Each row comes from the steps of one path. Every step used is in the known rows, and no mark comes twice. Write the path behind each row, first mark first.
Known rows:
gegil, sema, nuzum: [  4 -10  -1 -21  13  -7  15  11   9   2 -52  -8  -7  12  -8  11  -7  21
  15   6  16  -3  -2 -49 -10  -3   0 -11  26   0   6 -11  -6  -7   5]
ririlo, nuzum, veva, rarup, mumu: [ 13 -11 -20   7  -3  30   7   7  -9   6  20  -2   4   3   1 -30  21   1
 -33   2 -25  19   2  17  31 -26  18  17 -10   7 -19  10 -50   8  -1]
sema, nuzum, mumu: [  5  -5   4 -15   5  -1  -7  -9  -8  14  -6  33 -18 -28 -15  -6 -12  21
   1  18   5   5   2 -53  -6  16  35 -19  -5  -2  -8 -16  -7   2  -7]
veva, rarup, mumu, nuzum, sema: [  0   2  11  -7   2  10 -21  14  -2   7  -6  -6  15 -30   5 -35   1  -5
  -8 -19 -19  22   2 -35  17  32  -2 -19  -4 -14  -1   1  10  16   6]
zilapa, rila, nuzum, sema, sulok: [ 22 -29  27   3   1 -37 -31  48  -6 -27 -26   2  -9   6  21  10  -3 -28
  -1  16   3  -3 -21  28  10  25  -2  20   9   1 -39 -17  34  -1   7]
mumup, nuzum: [  5  47  -4  -9  11  -2  -2  -6   5   3   6  -2   8  17   6   8  17 -11
  11  -2  23  -2  -3  -5  -3  11 -29   7  -2  -9 -39 -18 -49   8   6]
veva, rarup, mumu, nuzum: [ -5  19  10  -5  15  24  -6  18  -2   9   9  -8  15 -23  -1 -38   6 -17
  -4 -17 -12  15   2 -25  -2  20 -15 -22 -16 -21 -11  10  -1  22   3]
nuzum, mumu: [  1   6   0  -9  -3  -6 -26 -15 -10  16 -14  36 -18 -25 -18  -9   5  13
 -14  12  -1   2  11  -6 -24  17  22   1  -8  12   0   3  -3  -5  -8]
nuzum, veva, rarup, mumu: [  1  23  -4  15  -7  29  -7   8  -4  12   6   8  -2 -13   6 -31  13 -11
 -24   0 -39  21   9 -20  26 -16  36   5 -16  18   1  16  -4   3   0]
zate, nuzum: [ -1  -6   1 -10  26   4   3  -6   0   6  -6  -1  13  27  -3   5 -15  -2
   3   7  23   0   3  55 -10   7 -23  11 -13  -7   4 -12   3   5   0]
zilapa, rila: [  3  12   7  14  27 -39  -8  29   4 -18   6   3 -16  24  -1   2  -5  -7
   5  10  14 -22   4  -8 -27   8  -9  -2  -4   8 -15  -9  10  -5   1]
zilapa, rila, nuzum: [ 14  -3  10  17  26 -28   4  32  -1 -22   1   3  -7  24   0  11  -7 -18
   9  17  24 -24 -21  30 -17   6 -30   6  -8  -4 -36 -16  17   0   4]
rila, zilapa: [ -4  15 -36  -5  18   7 -15   7   1  19   6  -2  -8  10  16   2   3  12
   3  -3  16  -2  43  39 -13  29  -9  21 -24  18  -3  -8 -31  11 -26]
sema, nuzum, mumu, rarup, veva: [ -7  -7  15  -1  -5  23   1   7 -27  12  -6  36 -33 -25   0  -5  -5   1
 -27  49   5  17  -1 -75 -24  18  26  -8 -20  14 -13  -1 -12   0   6]
mumu, nuzum, veva: [ -5   6   9  -6   7  -8  10 -13 -18   8  10  14  20  16 -14   6   5   2
   1  -9  -2   7  -8 -16  30  -6  -4 -40  -1  18  12  -4  15   2   0]
mumu, rarup, veva: [-14   3  11   5   2  35  -1  21 -23   4   2  10 -17  19  18   3  18 -22
 -27  45  13  14   4 -21 -38  15 -13  18 -27  28  -7   7 -14  -5  10]
gegil, sema, nuzum, veva: [  4  -8  -1 -10   0  -7  22   3   2   3 -50   1  -8  16 -11  14  -5  23
   1   7  -5   3  -5 -56  19 -28  24 -15  28  21  15  -5   2 -13   5]
sema, nuzum: [  6  -7   2 -17  20  11   6   3  -1   5   8   8   1   9   1   2  -7  12
  21  11  18   2  -2 -42   2  13  13 -17  -5  -6  -7 -31 -11   6  -5]
veva, rarup: [  7  16   0 -10   6   5  -8  12 -10   3  12  -9 -10 -30  21 -14  18  -8
  22 -16 -16   2   7   4 -21   8   4   1 -26 -13  -3  -6  -5  19  -9]
sulok, sema, gegil, zate, nuzum: [-14 -11   0  13  11 -24   2  -1  25  -2  80 -26   3  30  -5  16 -20   3
 -21 -21   7 -16  -1  46 -20 -27   7  11  11  -3  27   0   0 -19   8]
sema, gegil, zate, nuzum: [ -3   5   0  21   9   4   7  -9  26 -10  29 -14   5  19   1   8 -19 -12
 -10 -22  -1  -7   5  56 -10 -13 -11   8  10  -8  17  39  15  -8   0]
nuzum, zate, gegil: [ -9   0  -8   3  -4  13 -24 -32   6 -16 -15  18   6 -25  -1  17  -4  -2
  37 -10  -3  -8  16 -12  -6  18   9 -14  -2   0  33   2  26  -6 -18]
mumup, nuzum, mumu, rarup: [ -2  44  11  -8  -9 -16 -11 -12 -15  15  -9  21 -19 -10   9  -6  20  -5
 -16  47  11   9  -2 -21 -14  17 -15   8 -14  -9 -45   2 -47   7   9]
veva, rarup, mumu, nuzum, zate: [-12  14   7  -1   3  30 -27   4   2  10  14   8   8 -55  -1 -38  -1  -9
   0 -22 -24   8   1 -27   1  22 -12 -37  -9 -20  -1  27  11  22   3]
rila, nuzum, veva, rarup, mumu: [ 14   4  -1  16  -6  38   7  10  -9   7   0   8   9  -8   7 -19  12 -22
 -16   7 -23  16 -20  24  34 -15  10  13 -19   3 -22   5   4   7   2]
veva, rarup, mumu, nuzum, sema, sulok: [  2  -5  27 -18 -10  17 -40  35  -7   4 -17  -9  14 -40  20 -40   9 -27
 -14 -18 -32  36   2 -25  22  36  11  -8  -2 -17 -14  11  15  23   7]
ririlo, nuzum, mumup: [ 15  -9 -30 -14 -20  -4  27  -8  -7   8   6  -9   6  33 -13 -10  25  17
   1   6  13 -13  -1  37  22 -18 -37  25 -12  -5 -27  -6 -40  12  -8]
mumup, nuzum, ririlo: [  3  24  -6 -12 -23  -1  15 -11   3  -3  13  -9  16  -9  26  10  22 -11
  27  -2  18  -9  -8  -6  -2  -5 -33   3  10  -9 -23 -14 -20   7   3]
gegil, sema, sulok: [  2  -9  14 -28  -7  -2 -23  34   1   0 -73 -14  -7   6   9   5  19 -15
  -4   2  -6  11   6   8 -19   4   2  20  24   8  -2  17   3  -4   5]
ririlo, nuzum: [ 13 -27 -20 -15  16   9   4   0  -6   2  15  -2   9  28  -4   0  19  13
  -4   8  22   0   1  39  -6   0 -16  16  -3  -2 -20 -16 -54   5  -4]
gegil, sema: [ -1   0  -4 -16   7 -11  -1   8   9   3 -59  -9  -4  18  -9  11   9  12
   3   0  11  -7   6  -5 -26  -3 -14   7  22  12  13   5  -4 -14   4]
zate, gegil, sema, sulok: [  1  -5  12 -17  -9  -2  -6  17   1 -24 -91 -23   9  11   7  21  11 -30
  25  -8  -3  13  17  -8 -13   7   9  21  16  -1  22   6  19 -11  -8]
sema, nuzum, mumu, rarup: [ -1 -11  18 -17   0  -5  -3  -3 -21  17  -9  31 -27 -18   5 -11  -3  18
  -7  61   4  15  -1 -58  -9  18  28 -15 -16  -6 -12 -11  -8   6  -2]
sulok, sema, gegil, zate, nuzum, mumu: [-15  -9   2  15  -1 -33  -9 -11  19   6  69  -5 -12   1 -18   7 -24  10
 -37 -15  -2 -12   3  38 -26 -23  24   8  11   0  26  11   4 -21   6]
zate, nuzum, veva, rarup: [  4   7   1   2   4   1  12  -4 -16   4   5  -4   2  -6  13  -5  -7  -8
  -1 -10 -21  10  -1  46  19 -24   8   6 -26  -1  12   1  14  13  -3]
sema, gegil, zate, nuzum, veva: [ -3   7  -2  31  -3   4  14 -16  19  -8  31  -5   4  23   0  10 -19 -10
 -23 -21 -18  -1   2  49  17 -35  11   5  11  11  25  45  22 -14   1]
mumu, nuzum, mumup: [ -4  20   0 -18 -14 -20  25 -11 -11  12  -1  -2  18  17 -21  -7  10   2
  20 -13  11 -11  -7 -10  25   2 -51 -26 -14  -9  -5  -2  20  16  -4]
sema, gegil: [  8   7  -2 -10   5   2 -16  -7  13  -8  10  18   6  19  10   9   9 -21
  -8   0  -1   1  13  12 -11  -6  -4   2   2   7  10  34  -2 -10 -10]
mumup, nuzum, veva, rarup: [ 12  60  -5   4 -10  -4   7  -4 -11   2  18  -5  -3 -17  19  -1  25 -17
   7 -18 -21   6  -7 -14  27 -19   1   2 -16  -3 -31  -4 -38  16   3]
gegil, sema, nuzum, mumup: [  6   6 -10 -19 -20 -19  36   5   8   7 -60 -14  -9  17 -17   2  -1  24
  18   5   7 -14  -4 -50  15 -20 -19  -3  18  -2   0  -2   6  -2   1]
gegil, sema, nuzum, veva, rarup: [ 10   1   0  -9  -6  -9  24  13  -6   1 -43  -9 -16 -17   5   4   0  15
  10  -9 -25   5  -5 -57  16 -32  28 -16  14   6  13   0   3   1   3]
ririlo, nuzum, veva, rarup: [ 18 -14 -19  -1  -6   7  13   1 -22   0  26  -4  -3  -5  10  -9  27   7
  -7  -8 -24   9  -3  31  23 -30  14  11 -15   4 -12  -3 -43  14  -7]
rarup, mumu, nuzum: [-14   7   8  -4  24  27  -8   6   9  14  -2   7  30  24 -23 -27  -3  -7
 -20   6  15  13   2 -25   6  26 -23 -23   4  -2  -9   6  -3   1   9]

Which path is each row?
[  5  63  -6  14  -8  20   2   2   3   7  11  -2   4  -8  10 -22  19 -22
 -18  -8 -24  16  -2 -28  34 -15   5   8 -10  -1 -38   9 -44  11  10]  mumup, nuzum, veva, rarup, mumu
[  1  21  -2   2   8  33 -16  20   5  10   4  -5   0 -20   9 -39  11 -14
 -10  -3 -18  13  13 -12 -11  14   8   9 -19 -10 -12  10 -13  12  -1]  veva, rarup, mumu
[  5 -33 -23 -10   2  16 -23 -17  -1   3  20  17   0 -12  -4   1  11  23
   1   2   7 -10  -2  37  -3   3 -13  -2   7  -1  -9   5 -37   6  -6]  ririlo, nuzum, zate
[-12  10   6   7  11  24   0  -2   2  15   0  17  28  27 -26 -23  -1  -6
 -34   7  -4  19  -1 -33  36   1   1 -26   5  19   1  13   4  -4   8]  rarup, mumu, nuzum, veva
[ -8   1   9  -7 -13  25   8  12  -3   5  14 -14  23 -44  16 -37   9 -17
  10 -17 -16  10  -1 -25  -2   5 -18 -25  -7 -21   2  13  22  21   1]  veva, rarup, mumu, nuzum, ririlo
[ -1  19  -9  22 -20  -6  26 -14  25  -5  23 -19   2  23  -6   0 -15  -9
  -6 -24  -8 -17   4  53  13 -28 -28  16   1 -10  11  47  26  -3  -3]  sema, gegil, zate, nuzum, mumup
[  7  -4   0  -4   7   8  15  -5  -9   6  10  18  -1  12  -1   6  -5  13
   6  14  -5   9  -4 -50  36 -15  40 -20  -1  17   2 -22  -3  -2  -5]  sema, nuzum, veva
[-21   4   4   6   9  33 -20 -19  15  -3 -16  16  33  -8 -25 -14 -17 -10
   3  -8   4   7   9 -41  14  30 -14 -37   8  -8  18  17  23  -2  -1]  rarup, mumu, nuzum, zate, gegil
[  1 -12  14   8 -12  30  -4   7 -32   9 -17  35 -21 -17   0   3  11 -21
 -35  50  12  12 -20  15 -29  17 -12  20 -29  14 -29   8  -1  -3   8]  rila, nuzum, mumu, rarup, veva
[ -8   1  15 -11  -8 -12 -20  -9 -23  20 -17  32 -29 -14   5 -13  14   9
 -23  60   0  12   8 -12 -28  19  14   5 -21   8  -5   9  -6  -1  -2]  nuzum, mumu, rarup
[-13   3  -8  14 -18 -35  22  -8  24   4  73 -31   0  34 -11   8 -15   5
 -18 -22   0 -26  -1  45   3 -41 -10  18   4  -6  20   8  12 -14   5]  sulok, sema, gegil, zate, nuzum, mumup
[ 13  -1  12  18  12 -38  -8  20  -8 -13 -12  26 -24  -9 -13   3 -11 -10
  -8  23  13 -22 -18  21 -24  10 -11   3  -8  -1 -35  -4  20  -4   2]  zilapa, rila, nuzum, mumu
[ 14 -16  -1 -15 -10 -18 -36 -12  13 -10 -11  20   6   8  16  13   2  -3
 -13  -1  -8  10  13  -4  14  13  16   7  20  18  22  16  12 -17  -6]  nuzum, sema, gegil
[ -6 -20   3 -19   7 -28 -10  -1  -6  20  48  17 -17 -11 -20   2 -13  33
 -11  16  13  -5  -3 -50 -16   0  48 -13  -1   1   3 -51 -18 -10   2]  sulok, sema, nuzum, mumu
[-11  -2  -9  -1  -9   0 -17 -25  14 -17 -63   5  -1 -22 -10  25  -7   7
  32 -15  -4 -13  15 -21 -14   6   0 -11  22   4  44  16  30 -15 -10]  nuzum, zate, gegil, sema
[-13  -3  -2  14   3 -23  -8   2  24  -1  85 -19  -4  22  -3  13  -2   7
 -17 -20  -1 -16   4  11 -25 -22  22   6  16   7  23   0  -8 -23   3]  sulok, sema, gegil, zate
[ -1  -2  -1   1  11   2  12 -15  -9   8  -4   9  12  31  -5   8 -12   0
 -12   7   1   8  -1  48  24 -19   3   8 -11  16  14  -4  11  -3   1]  zate, nuzum, veva
[  3  -6  -1 -11   9  -5  28  -3   8 -23 -72 -18   9  17  -8  27 -12   4
  41  -4  16   1  10 -58  -5   0   7  -6  17  -9  30 -21  12 -12  -8]  zate, gegil, sema, nuzum
[  3 -34 -25  -7  -5   4  -2 -22   7 -20 -43  -4   6  -7 -12  20   3  17
  19 -10   7 -11   7  15  -6  -7 -16   3  25  -6  20   9 -20  -7  -7]  ririlo, nuzum, zate, gegil, sema
[ -4 -24  16  11  -5   0 -20  14   7   0  -4 -30   1  -2  13  -1 -18   3
  -4 -21  -8  12  -1  53  11  23  17  26  16  -3   6  -7  28   2   9]  gegil, zate, nuzum, sema, sulok
[  0 -17  13 -23   8 -24 -17  -8  -9   4 -11   6  22   3  -4   6  -2  15
   9 -13  11   9  -5 -22  20  35 -13 -31  12   4  13 -24  21   3   4]  mumu, nuzum, sema
[ 12 -24 -17 -13   1  -3 -10 -13 -13  11   1  23 -10  -8 -20  -9  14  23
 -24  14   9   3   3  30 -14   4   5  13  -2   2 -19  -2 -50   1  -6]  ririlo, nuzum, mumu
[-24   4  12  40  -4  23  11   2 -12  11  11  -4 -29 -15 -11  -6 -21   2
 -40  14   2   4  -1  24 -39  10   0  19 -15  12   3  21   9  -4  15]  gegil, zate, nuzum, mumu, rarup, veva
[-14 -26  -3 -11   6 -12 -10 -15   6  -6  47   2   2 -12  -7  23 -21  22
  31  -2  11 -14   0 -56  -3   1  38 -25   4  -8  30 -51   4 -11  -6]  sulok, sema, nuzum, zate, gegil
[-10  18 -10  25 -13  -3  36 -10  12  10  15 -34   0  20 -16  -9 -16  15
  11 -21   5 -22  -3  53  11 -12 -29  20  -8 -10   1   2  23   7   2]  gegil, zate, nuzum, mumup
[ 14   0   9  27  12 -30  12  23  -9 -20   4  12  -9  28  -2  14  -4 -16
  -4  18   5 -19 -23  23  14 -18  -6   2  -6  17 -27 -10  24  -7   5]  zilapa, rila, nuzum, veva
[ -6  48  10   6 -15  11  -7  -1 -21  11  -7  25 -27 -17   3   1  19 -22
 -37  36  10  11  -4 -36 -29  17 -16  15 -19  11 -45  13 -50   0  16]  mumup, nuzum, mumu, rarup, veva
[ -9 -10   6 -12 -21   7 -35  -3   8 -21 -75   2  -2 -33   6  20   1 -15
  28 -14 -18   1  14  -9  -9  11  11  -1  24   0  31  26  34  -9  -9]  nuzum, zate, gegil, sema, sulok
[ -1  13  -4  21   0   6  -4  -5  25 -10  37  -6  -4  10   4   6   0  -8
  -6 -22 -10  -8   9  15 -14  -8   6   2  13   4  14  40   6 -12  -5]  sema, gegil, zate
[ -1  15  12  -6   0  -8  11  -3 -27   5  18   1   9 -21   2  -6  12  -7
  12 -27 -25   9  -9 -19  26 -10   0 -41 -17   0   9   2  18  18  -2]  mumu, nuzum, veva, rarup
[ -2   4  -5  -6   4  -9  14  -8   9 -22 -78 -19  11  23 -10  27   2  -5
  29  -9  12  -2  18 -21 -19   1  -5  10  15   2  36  -6  14 -18  -9]  zate, gegil, sema
[ -2  33   4 -10 -23   1 -26  -5  11 -21 -63  -8   4 -28  12  24  10 -29
  29 -19  -6   0   2 -18   3  11 -15   5  26 -16 -12  19 -10   0   3]  mumup, nuzum, zate, gegil, sema, sulok
[-15 -19  -2  21 -11  11  31  -8  11  -1  29 -36  11  -7  11   2 -17  13
  20 -19   7 -16  -4  54 -15 -11 -14   7  11  -8  22  -4  37   1   2]  gegil, zate, nuzum, ririlo
[  5  -7   6  27  10 -22  -8   6   4 -39 -12  12  -5  -8  -1  23 -19 -20
  33   4  11 -31 -14  16  -9  11 -21  -9  -3 -11  -9  -5  44  -5  -4]  zilapa, rila, nuzum, zate, gegil
[ 19 -47 -19 -19   3  -9 -14  -6  -6  -1  -3   0   9  18   3   4  14  28
 -11   6  14   8   1  26  17  15   1  21  15   7  -8 -27 -39  -2   0]  ririlo, nuzum, sema
[ -7 -14  -1  18 -18   4  22 -13  25 -15  34 -19  13  -2  19   9 -16 -11
   2 -23  -5 -12   2  55 -10 -27 -14   5  19  -7  30  41  39  -8  -2]  sema, gegil, zate, nuzum, ririlo
[ -9 -42   0 -25  -9 -18  17   4  -1   6  66 -12   8  -3  13  12  -4  25
  20  11  19 -14  -9 -41  -9 -18  25 -14  10  -2  18 -60   4  -7   1]  sulok, sema, nuzum, ririlo
[ 12   5   2  -3   0   8  16   4 -17   3  19   5 -11 -25  16  -7   2   5
  18  -5 -27  12  -5 -53  32 -18  43 -21 -17   1   0 -17  -1  14  -7]  sema, nuzum, veva, rarup
[  6  -6  24  16   7 -43  -4  27 -19 -11 -15  24 -32   1   3  -1  -3 -13
 -16  60  13 -14 -20  16 -26  10 -17   7 -19  -4 -41   0  19  -1   7]  zilapa, rila, nuzum, mumu, rarup
[ -7 -15   0  20   7  -7  -1  -7  13   3   7 -27   3   8  -2   3 -27  26
   0 -21   5  -2   1  42   6  18   5  16  16   0  18 -17  23  -4   8]  gegil, zate, nuzum, sema
[-12   2  -1  24  20   9  15  -3  12   4  24 -29   3  17  -8   0 -21  13
   6 -19  13 -10  -1  54 -15   5 -11  10   1  -9   8  -6  11   2   5]  gegil, zate, nuzum
[ -5 -22   2 -21  22 -18   2  10   0  11  60  -6   0  21  -5  10  -8  25
   7  11  24  -8  -5 -42 -10  -4  29 -11   0  -2   4 -62 -22  -6   3]  sulok, sema, nuzum
[ -7  14   0  37   0   7  24  -2  -2   3  34 -32  -8 -13   5  -8 -14   7
   2 -34 -28  -2  -4  46  11 -23  16   6 -11  -2  15   5  19  10   3]  gegil, zate, nuzum, veva, rarup
[  4 -31 -24  -4   0  16  -9 -29   0 -17   0   8  12  -8  -6  14   4  10
  22  -5   8  -6   8  24   3   5  -7   0   4 -10  10  -3 -24   1 -15]  ririlo, nuzum, zate, gegil
[ 10 -35  -1 -11 -20  19  20  -4  -8  -4   3   1  22  -9  22  13  15 -10
  29  13  18 -10 -24  47  -3  -6 -28   9   0  -6  -7 -17  29   3  -5]  rila, nuzum, ririlo
[-13  17  -2  46   3  30  18   4  12  10  27 -28   0  -5  -5 -30 -20   2
 -23 -23 -30   8   2  32  19 -18  21  13  -6   1   8  18  14   5  10]  gegil, zate, nuzum, veva, rarup, mumu
[ 25 -44 -17 -19  -6 -12 -19 -10   7 -13   4   9  12  21  10  10  12   9
 -24   1   3   9   5  31  20   0   0  18  22   7   0  10 -34  -9  -4]  ririlo, nuzum, sema, gegil
[ -2  42 -10  -4  -2   6 -28 -22  10   3  13  16  -2 -23   5  10   9  -1
  15  -8   8 -12  -5  -8   1  16 -25 -11   7  -8 -28   3 -33   7   5]  mumup, nuzum, zate
[  3   9 -10 -10 -21 -16  47 -10   8 -17 -80 -23   6  21 -16  18  -7   6
  44  -6   8  -9   9 -60  17 -14 -10   1  10 -11  24 -13  22  -8 -12]  zate, gegil, sema, nuzum, mumup
